Known rows, with every step that occurs
R, X: [  4.9  63.9 -10.5 -21.0  21.8   1.5  40.1 -18.5   2.4   4.9  12.9 -15.9
 -21.7   0.4  26.8  16.4   1.7   6.6  15.2  34.0 -23.6   3.2  -9.7  -3.3
   2.7   3.5 -17.9]
G, X, R: [ 18.9  13.3   6.3  11.4  21.9  -1.8  11.6 -21.5  -6.0 -14.9 -18.6 -37.6
  26.8   2.3  23.2   2.0  13.3 -22.7  -5.8  27.9  -5.7  28.7  24.2  -3.4
  -1.0   6.1 -18.7]
L, T: [ -8.1  21.6   7.6 -47.4  11.3   9.1  24.6   8.5  14.5  -2.2  22.3 -23.2
  -9.6   2.9  28.2   9.7   1.5 -15.9   8.1   4.0   5.5   7.7   4.3  -3.5
   5.2  19.0 -18.8]
R, A, G: [ 11.3  55.3 -18.6 -18.8   3.6  11.6  17.8 -16.3   2.2  20.6   7.8 -15.6
 -40.3  -9.5 -10.5  15.7  23.9  19.0   9.9  14.1  -6.4   9.4  -1.0   7.1
  18.5   3.1  -7.0]
A, C, G: [ -8.6  27.5  10.4 -27.1  -0.5  -4.6  22.0  -8.5 -25.1 -13.1  23.5  -1.2
  -8.1   3.6  -4.1 -10.2  11.1 -12.2  -9.9  17.1 -14.9  16.5 -14.7   9.9
 -11.8  17.9  -2.8]
G, L, T, X: [  5.3  22.6 -12.7 -34.1  30.7   3.7 -10.7   2.3   3.0  10.7  12.7 -39.4
   5.5  10.1  19.0  12.6   5.3  -1.1   9.6  -6.2  30.2  -9.0  24.9 -24.1
   7.7  12.0 -44.9]
X, R, C, A, G, L, T: [ 12.8   4.7   6.3 -14.0  21.0   7.0  21.4  13.3 -22.1   8.9   3.5 -21.5
   2.2  -8.2  -0.7  -6.9  -9.1   3.2   7.3  21.5  30.2  13.4  17.5  21.9
   0.0  -4.4 -18.9]
A, G: [  4.6  30.2   3.3 -16.4  -5.0  18.2  14.0 -14.8  -8.4   4.9  18.7 -13.0
 -14.9 -16.0  -2.6  12.3  25.3  17.5   0.0  20.4 -27.8  24.7 -22.8 -12.7
  11.7   9.2   6.3]
Y, G, A: [ -1.3  16.5  11.1 -19.7   2.3  13.9   1.8 -29.2  -3.7   9.9  -1.4 -14.4
  -9.7  11.1  21.3  38.9   4.2  -8.7  17.5 -18.0 -12.2   7.7 -11.9 -44.4
   5.7  -2.7 -33.5]
X, R, A, G: [ 17.1  25.3   1.2   0.5   6.4   6.8   9.1 -19.0 -15.3   3.4   5.4 -14.8
  -8.0 -24.7  -5.1  -0.5   3.2   8.0  10.0  41.5  -2.8  13.5   2.4  14.9
  20.7  -4.8  -8.2]
E, T, X, R, A: [ 36.3  -6.3 -17.8 -16.4  13.0 -13.3  25.0 -18.3  -4.2  -7.7   2.2 -18.6
 -17.1 -26.5  -1.1   8.6 -16.9   5.5   7.5  20.6  17.1  -4.3  32.2   1.8
  40.3   3.7 -30.4]
E, G: [ 22.9  42.3   6.4  -7.1  41.0  -8.9  19.5 -20.1  -3.0  -5.3  -4.2 -28.2
  -2.3  -4.6  15.6   1.7   6.8   7.0  -5.7  10.1 -27.1  12.2  -1.6 -31.4
  11.2  24.7 -24.5]
C, A, G: [  2.4  29.4   7.6 -28.0 -11.6  17.4  23.2   1.1  -6.7  -0.7  12.1  -4.4
 -26.3 -26.3 -16.0   0.2  17.0  12.1   8.8   4.0  11.9  17.3 -27.3  11.4
  -5.7   7.3  -8.4]
T, E: [ -8.8  21.8  -1.0 -34.2  29.3   2.9   0.1 -21.3  -8.3 -16.0  17.0 -27.6
  13.8   4.0   4.9  20.7   6.8   4.8   5.7  19.8 -18.3  -0.7   3.5 -17.3
  24.1  21.1 -32.0]
T, X, R: [ 14.1 -12.4  -3.2  -9.9   9.5  11.0  -1.5 -25.9 -26.0 -23.3   9.8 -31.2
  16.6 -19.5  16.9  11.3 -23.3  -8.8   9.8  45.0  -3.3  -8.4   2.0 -11.2
  28.8  -5.0 -32.5]
Y, G, A, C: [ -5.5  22.2  13.6 -29.0  -0.3   8.3   0.1 -32.3 -12.0   7.7   6.8  -5.4
 -11.1  10.2   7.3  33.0  -3.8 -13.7   6.8 -15.6 -18.1  10.4  -8.0 -42.4
  10.8 -10.0 -32.4]
A, C, G, L: [ -4.8  32.8   4.9 -24.2   9.2  -8.6   8.7  -6.1 -24.4  -2.9  21.0  -6.2
  -2.2   8.9  -7.7 -11.7  16.6  -5.2 -10.1   8.4  -1.9  12.9  -4.6   2.2
 -16.1  17.2 -12.0]
L, T, Y: [-24.3   2.5  11.4 -57.6  19.8  13.9  21.3   2.5   8.1 -14.7  33.6 -29.6
 -22.6   7.0  25.6  18.5 -12.4  -8.3  18.0  10.4  13.3 -10.5   6.7  -3.3
  22.5  27.8 -31.8]
R, C: [ 15.8  27.9  -8.4 -23.9  31.7   6.9  34.8   6.2  -7.6  12.5   7.5 -29.8
  -7.4  20.2  19.7  20.8   8.4  -9.5  -2.5   8.4  -4.2   3.0   8.8   2.4
 -16.7   9.7 -15.8]
E, G, L, T: [ 19.5  45.7   0.1 -16.0  54.8 -13.6   6.9  -5.2   3.1  10.4  -5.2 -37.2
   0.9   8.1  15.2  -2.6   7.5  13.0  -2.0  -9.6   2.9   8.0  24.2 -37.5
  11.3  25.5 -38.8]
G, L: [ 17.3  43.9  -6.3 -15.0  33.9   0.3 -16.9  -8.7   2.1  11.6   8.3 -31.2
  10.3   6.2  13.4  11.9  30.0  -0.2   0.7  -2.0  10.6  -4.0   6.0 -27.4
 -16.9  17.8 -33.7]
A, G, X, R: [ 11.0  16.6   3.4   6.6   0.6  12.4  15.0 -21.1 -14.6  -0.1  -5.1 -25.0
   4.0 -11.5  -0.6   2.1  23.4  10.1  -3.4  29.3 -20.4  41.9   4.6  -7.1
  16.8   1.3   3.5]
X, R, C, G, L: [ 15.9  -0.8   4.3   7.0  28.7   0.8  19.3   5.1 -28.3   5.2  -3.1 -27.7
  15.5   6.9  17.5  -8.4   4.5   0.9   7.4  28.7  17.4  10.3  12.1  18.9
 -15.9   9.7 -14.2]
G, A, C: [  8.6  38.2 -17.3 -15.8  18.4   2.6   2.0  -6.5  -5.8  16.1  25.6 -11.6
 -10.7  -5.5 -10.5  18.1   4.7 -16.9 -16.4   3.1 -24.1  10.1  -1.3  -2.3
   6.6 -15.4 -47.6]
C, G: [ -2.8  10.0   4.8  -5.6   3.1   6.0  29.2   0.4 -10.7  -5.2   3.5 -18.5
  -7.6   9.9  27.3  -4.8  32.4   4.0  14.0  11.2   2.8  13.7 -25.1  13.0
 -28.0  38.2  -1.5]
Q, C, G: [ -8.1  19.9  17.3 -32.5   5.7  14.9   9.5  13.6  -3.9  -1.0   7.9   1.6
  -7.2   4.6   8.9 -16.2   9.7 -17.4  23.1   0.0 -15.7  -7.1   5.3  -3.1
 -18.5  24.2  -5.0]
Q, C: [  0.5  35.0  16.5 -43.1  11.6  15.7  -4.3   4.5   5.0  -3.0  16.8  -0.4
  -2.3  -5.9   3.6  -2.4  -1.1 -29.0  14.1   3.0 -29.2 -13.8  12.4 -20.6
  -4.9  10.3 -14.6]
Q, C, G, L, T: [-11.2  21.8  11.9 -38.2  15.1  11.4   1.0  23.6   0.0   9.6   7.7  -4.5
  -4.8  12.9   8.5 -19.1   9.7 -13.2  25.9 -12.9   4.9  -9.4  21.8  -7.2
 -18.5  25.6 -15.6]

Rows
[ 31.6  -5.8 -20.1 -14.9  14.2 -20.5  21.0 -12.9 -15.2  -3.1   1.9 -15.9
 -16.5 -17.5 -11.4  -3.4 -13.0  11.4   5.1  14.7  28.6  -2.7  38.6   6.3
  34.2   5.2 -30.9] -> E, T, X, R, A, C, G, L
[  9.1  -4.9 -12.3 -11.0   5.5   5.1   6.2 -23.2 -32.1 -15.3   7.2 -24.4
  -1.1 -13.1   2.1   1.1 -23.2  -2.8  11.7  42.6   7.5  -6.7  10.1   9.9
  31.7  -7.5 -29.3] -> T, X, R, A, C, G
[  8.3  20.0   8.3 -12.0  -7.4  13.0  23.3  -3.2 -11.1  -4.4  -4.1 -12.5
 -13.7 -24.0 -13.1  -6.1  15.8   6.8   5.5  10.1  17.2  29.4  -8.7  16.4
  -1.5   1.9 -10.8] -> C, A, G, X, R
[-18.4   0.5  21.4 -41.0  22.8  12.2  -8.7 -37.1 -14.1 -16.1  17.3 -28.4
 -17.1  17.1  19.5  37.3  -5.7   7.5  26.4   1.1   9.7 -23.7  -2.8 -44.9
  19.4  26.8 -39.0] -> T, Y, G, L
[ -5.5 -10.2   2.1 -39.2   8.9  11.6  14.9  -0.2  -4.5 -12.3  18.6 -30.9
   2.5  -6.6  26.3   7.0 -26.6 -14.8  14.4  24.0  14.0  -0.6  16.1  -2.1
  30.7   2.3 -30.6] -> L, T, X, R
[ 19.5   7.9   5.8  -4.6  21.0   5.9  16.4   5.8 -25.7   7.0   1.5 -20.1
   6.0 -11.7  -3.7  -5.7  -3.2   4.7   5.1  25.5  22.2  12.0  10.4  18.4
  -4.7  -4.0 -17.9] -> X, R, C, A, G, L
[ 21.4  25.7  -4.0  10.8  24.3  -2.8  13.4 -22.0  -3.2  -5.0 -23.8 -38.0
  12.1   4.3  16.2   3.3  14.5 -18.5  -0.8  24.3   3.6  24.8  33.1   5.9
   6.2   2.4 -21.6] -> G, X, R, A
[ -5.4  19.1  13.0 -23.0   9.5  10.9  12.0  10.5  -2.7  -1.7  -5.8  -6.8
  -1.5  14.0  11.2 -16.2  13.6 -23.2  19.4  -4.0 -12.8   3.0  21.7  -3.5
 -18.6  22.8  -7.4] -> Q, C, G, X
[ -0.9  15.0   3.3 -16.6  19.9  -4.1   6.9  -8.8 -21.8  -3.4  13.8 -17.5
 -10.9  -7.3  -6.3  -9.7 -11.9   0.6  11.9  32.5  24.7  -1.1  21.8  24.5
  20.6   3.7 -26.6] -> X, R, A, C, G, L, T, Y
[ -3.2 -11.7  -2.8 -40.7  15.2  11.0  23.7   6.8  -8.2  -6.0  15.5 -34.6
  -0.1   2.1  26.3   8.4 -29.4 -13.6  14.3  21.2  19.3  -1.0  24.4   3.1
  28.3   0.9 -31.0] -> L, T, X, R, C
[ 30.3  27.8   4.2  11.2  49.6 -15.2  32.2 -12.8 -13.0  -4.1 -32.1 -39.4
   9.3   4.0  10.8  -9.2  -1.1   0.8  -8.2   9.9  -2.6  28.2  32.2 -11.7
   9.9  12.5 -30.1] -> E, G, X, R, C, A
[ -6.9  25.8   6.7 -18.1   4.9  -8.1  24.6 -11.0 -23.5 -12.8   8.9  -9.7
  -1.4  13.1  -1.6 -11.5  15.8 -16.8 -14.1  13.8 -11.7  26.9   1.9   9.5
 -11.8  15.7  -4.9] -> A, C, G, X
[-13.9  18.3  -5.3 -43.7  40.1  -1.2  19.1   3.7   7.2   2.4  13.7 -34.3
  -4.3  10.1  12.5  11.0 -11.0   5.9   8.3  -2.7  -0.1   9.0  27.6 -13.1
  40.2  17.0 -46.3] -> L, T, E, G, A
[  7.3  15.8 -15.3 -36.2  19.1  13.7  36.0  22.4 -15.2  22.3   4.8 -27.1
 -24.2  10.3  -4.8  10.8  -2.2  11.7   7.9  -7.1  35.3   4.6  17.4  15.0
  -3.2  -1.1 -24.8] -> R, C, A, G, L, T, X
[ 35.2  -6.9 -18.4 -14.9   6.6  -9.7  25.8 -18.4  -8.2  -3.1   3.6 -16.0
 -22.0 -29.2  -8.8   7.2 -14.0  16.1   7.5  22.4  13.5   1.9  29.6   1.3
  47.7   0.8 -23.1] -> E, T, X, R, A, G
[ -1.5  24.0  20.2 -34.5  -2.4  19.1   5.0  11.3  -6.5  -1.6   2.4   6.3
  -9.4 -21.0 -20.6 -18.4  -4.0 -15.8  17.5   1.0  -4.1   4.2  17.0  -0.2
   0.2  -2.1 -11.5] -> Q, C, A, G, X, R
[ 36.5 -13.1 -17.7 -16.8  14.2 -10.9  26.8  -4.7 -14.3   2.7  -0.1 -19.7
 -16.1 -23.6 -13.2   3.6 -14.8  18.7   5.7   9.9  32.9   1.6  35.9   3.4
  33.2  -0.7 -29.7] -> E, T, X, R, C, A, G, L
[ 37.4 -16.1 -14.3 -17.2  17.6 -12.2  30.9 -10.8 -10.0  -7.1   3.1 -22.4
  -9.0 -18.2   2.9   8.9 -19.4   3.2   3.5  19.9  15.3  -2.2  33.6   0.0
  33.5   4.0 -27.9] -> E, T, X, R, C
[-21.8  13.9   3.0 -56.5  23.3   6.4  16.5   2.8   6.8  -7.2  23.8 -28.6
   0.3   9.7  17.5  13.8  -5.0  -4.6  12.1   6.0   4.9   4.0  17.1  -6.9
  27.8  20.7 -30.8] -> L, T, E
[  1.4   8.8 -12.7   7.2  10.7   7.4  23.5   6.8  -7.2  13.7   3.6 -21.8
 -13.8  10.2  20.7   3.0  31.8   5.4  12.3   0.1   2.9  15.0 -19.1  17.8
 -22.2  21.9 -25.6] -> C, G, A
[ 37.6  -2.8 -21.8 -12.8  13.5 -12.3  17.0 -17.2  -8.5   4.0   1.1 -20.3
 -18.7 -25.6 -11.9   6.8  -9.8  20.1   7.7  15.7  23.4   0.3  36.7  -3.3
  44.6   0.6 -29.0] -> E, T, X, R, A, G, L
[ 17.0   2.7 -18.0  -6.2  11.2  10.7  -6.8 -25.9 -26.1  -2.8   3.6 -32.5
   1.2 -17.7   0.1  10.1 -16.0   9.6  14.3  37.4   9.5  -7.5  15.9  -6.2
  39.1 -11.3 -33.9] -> T, X, R, A, G, L
[ -4.2  18.3  10.3 -11.8   4.5  -8.5  21.6 -12.2 -29.3 -15.6   8.1  -8.6
   5.0   7.0  -3.1 -16.5   9.5 -16.6 -13.2  23.4  -9.7  28.2   3.4  13.8
  -7.7  11.4  -4.7] -> A, C, G, X, R
[ 15.4  31.1   5.1 -11.3  11.8  -3.3   4.8 -19.6 -18.7  -6.4  11.5 -10.1
  -2.0 -20.4  -8.6  -5.0  -8.4 -12.0  -0.2  41.7  -3.0   6.3  10.0  17.7
  16.3  -7.3 -17.6] -> X, R, A, C
[  8.9  37.6  -5.2 -11.8   9.2  13.5  -4.2 -11.5  -7.7  17.8  13.9 -20.2
  -7.7  -7.9  -7.1  10.1  34.4  26.2   0.4   8.4  -9.1  19.4  -7.8 -22.8
   5.4   9.9  -7.2] -> A, G, L
[ -6.0  22.5  -1.8 -40.2  38.6   3.7  -8.6   2.3   6.6   6.6  21.4 -37.8
  -4.6  15.4  18.0  14.8   9.0   2.9  13.1  -6.5  30.8 -13.7  21.7 -20.5
   5.4  24.9 -46.3] -> G, L, T, Y
[  2.9  14.7  -4.4 -19.0   7.2  15.0  -2.7  -6.4 -13.1  14.8  15.1 -24.8
  -4.2 -10.4  -4.4   4.4  10.9  25.3   7.9  14.4   7.3  17.2   8.6 -17.3
  26.6   1.7 -15.2] -> A, G, L, T, X, R
[-11.4  12.8   6.4 -38.9  13.1  13.0  -1.6  20.1  -5.6   6.3   8.1  -8.4
  -3.7  11.7   8.4 -16.0   0.1 -11.4  28.2 -10.3   7.4 -15.2  26.1 -10.0
  -8.2  20.8 -22.0] -> Q, C, G, L, T, X
[  2.7 -14.3   7.2  -8.0  32.7   2.2  23.9   9.7 -26.7   0.5   4.9 -31.9
   5.7  11.3  19.7  -6.1  -8.2   3.5  14.5  28.0  28.5   2.5  20.0  22.6
  -2.4  15.0 -22.1] -> X, R, C, G, L, T, Y
[ -7.0  16.2  14.2 -48.8   0.1  20.7  -4.3  19.0  -8.4   4.3  12.3   3.9
 -11.9 -21.1 -22.9 -18.3 -18.5  -8.1  25.6  -3.2  13.0 -10.0  24.0  -4.1
  12.4  -4.8 -23.8] -> Q, C, A, G, L, T, X, R
[-30.9  -4.8  23.4 -63.4  10.7  15.2  19.5  -9.5   3.6 -15.0  26.4 -25.6
 -23.8  14.9  30.4  26.5 -18.3  -6.9  26.4  -0.3  14.7  -9.2   6.1 -21.2
  28.1  24.6 -29.0] -> L, T, Y, G
[-13.5   3.4   0.4 -18.7  21.5   3.4  16.3  10.7  -8.0   4.8   8.9 -30.1
 -10.5  24.4  26.1  -4.3  27.1  13.6  22.3  -4.3  36.5   1.8   0.5   7.7
 -17.8  43.8 -22.8] -> C, G, L, T, Y
[ 14.3 -22.7 -17.9   0.1  18.7  10.5  14.0  -8.3 -33.9  -3.0   1.6 -36.4
   7.7  -1.9  15.7  11.3 -22.8  -1.5  12.1  34.1   8.4  -4.3  12.7   7.2
  20.7  -9.2 -39.5] -> T, X, R, C, G, A
[ 35.2 -19.6 -18.6  -9.4  21.5 -15.8  28.7  -5.0 -14.9   0.4  -2.9 -25.3
  -8.1  -9.6   3.0   2.0 -10.6  13.4   7.8  12.3  31.2  -1.7  37.3   3.4
  23.4  11.1 -30.1] -> E, T, X, R, C, G, L
[ 22.3  47.2  -9.2  -2.9  44.0 -12.2  13.0 -15.8  -8.8  11.5   3.3 -22.6
  -9.8  -5.7  -6.4   4.0  -2.0   2.8 -17.4   0.6 -32.9  16.8   8.8 -25.3
  21.7   1.6 -45.5] -> E, G, A, C
[ 10.6  -0.8 -15.5  -9.3  12.4   2.1  -2.4 -21.4 -32.9  -8.4   4.6 -28.3
   2.0  -9.8  -0.1   1.4 -20.0   1.2  11.6  36.1  17.1  -9.9  17.0   4.7
  29.2  -6.9 -35.9] -> T, X, R, A, C, G, L
[ 20.1  39.8  -7.0 -15.4  52.3 -17.8   3.3 -11.7 -11.6   8.9  -5.3 -34.8
  -1.4   1.1  -2.2  -8.8 -13.7  13.6  -2.6   2.4   9.1   3.0  39.1 -26.7
  33.3   9.0 -46.5] -> E, G, L, T, X, R, A, C
[ 20.6  10.9   1.3   6.7  27.4  -1.3  27.2  -6.9 -11.5  -5.3 -24.5 -38.4
  17.7   9.2  16.5   0.6   7.4 -21.0  -4.2  18.8  13.7  27.0  33.2  12.3
  -9.3   0.6 -22.7] -> G, X, R, C, A
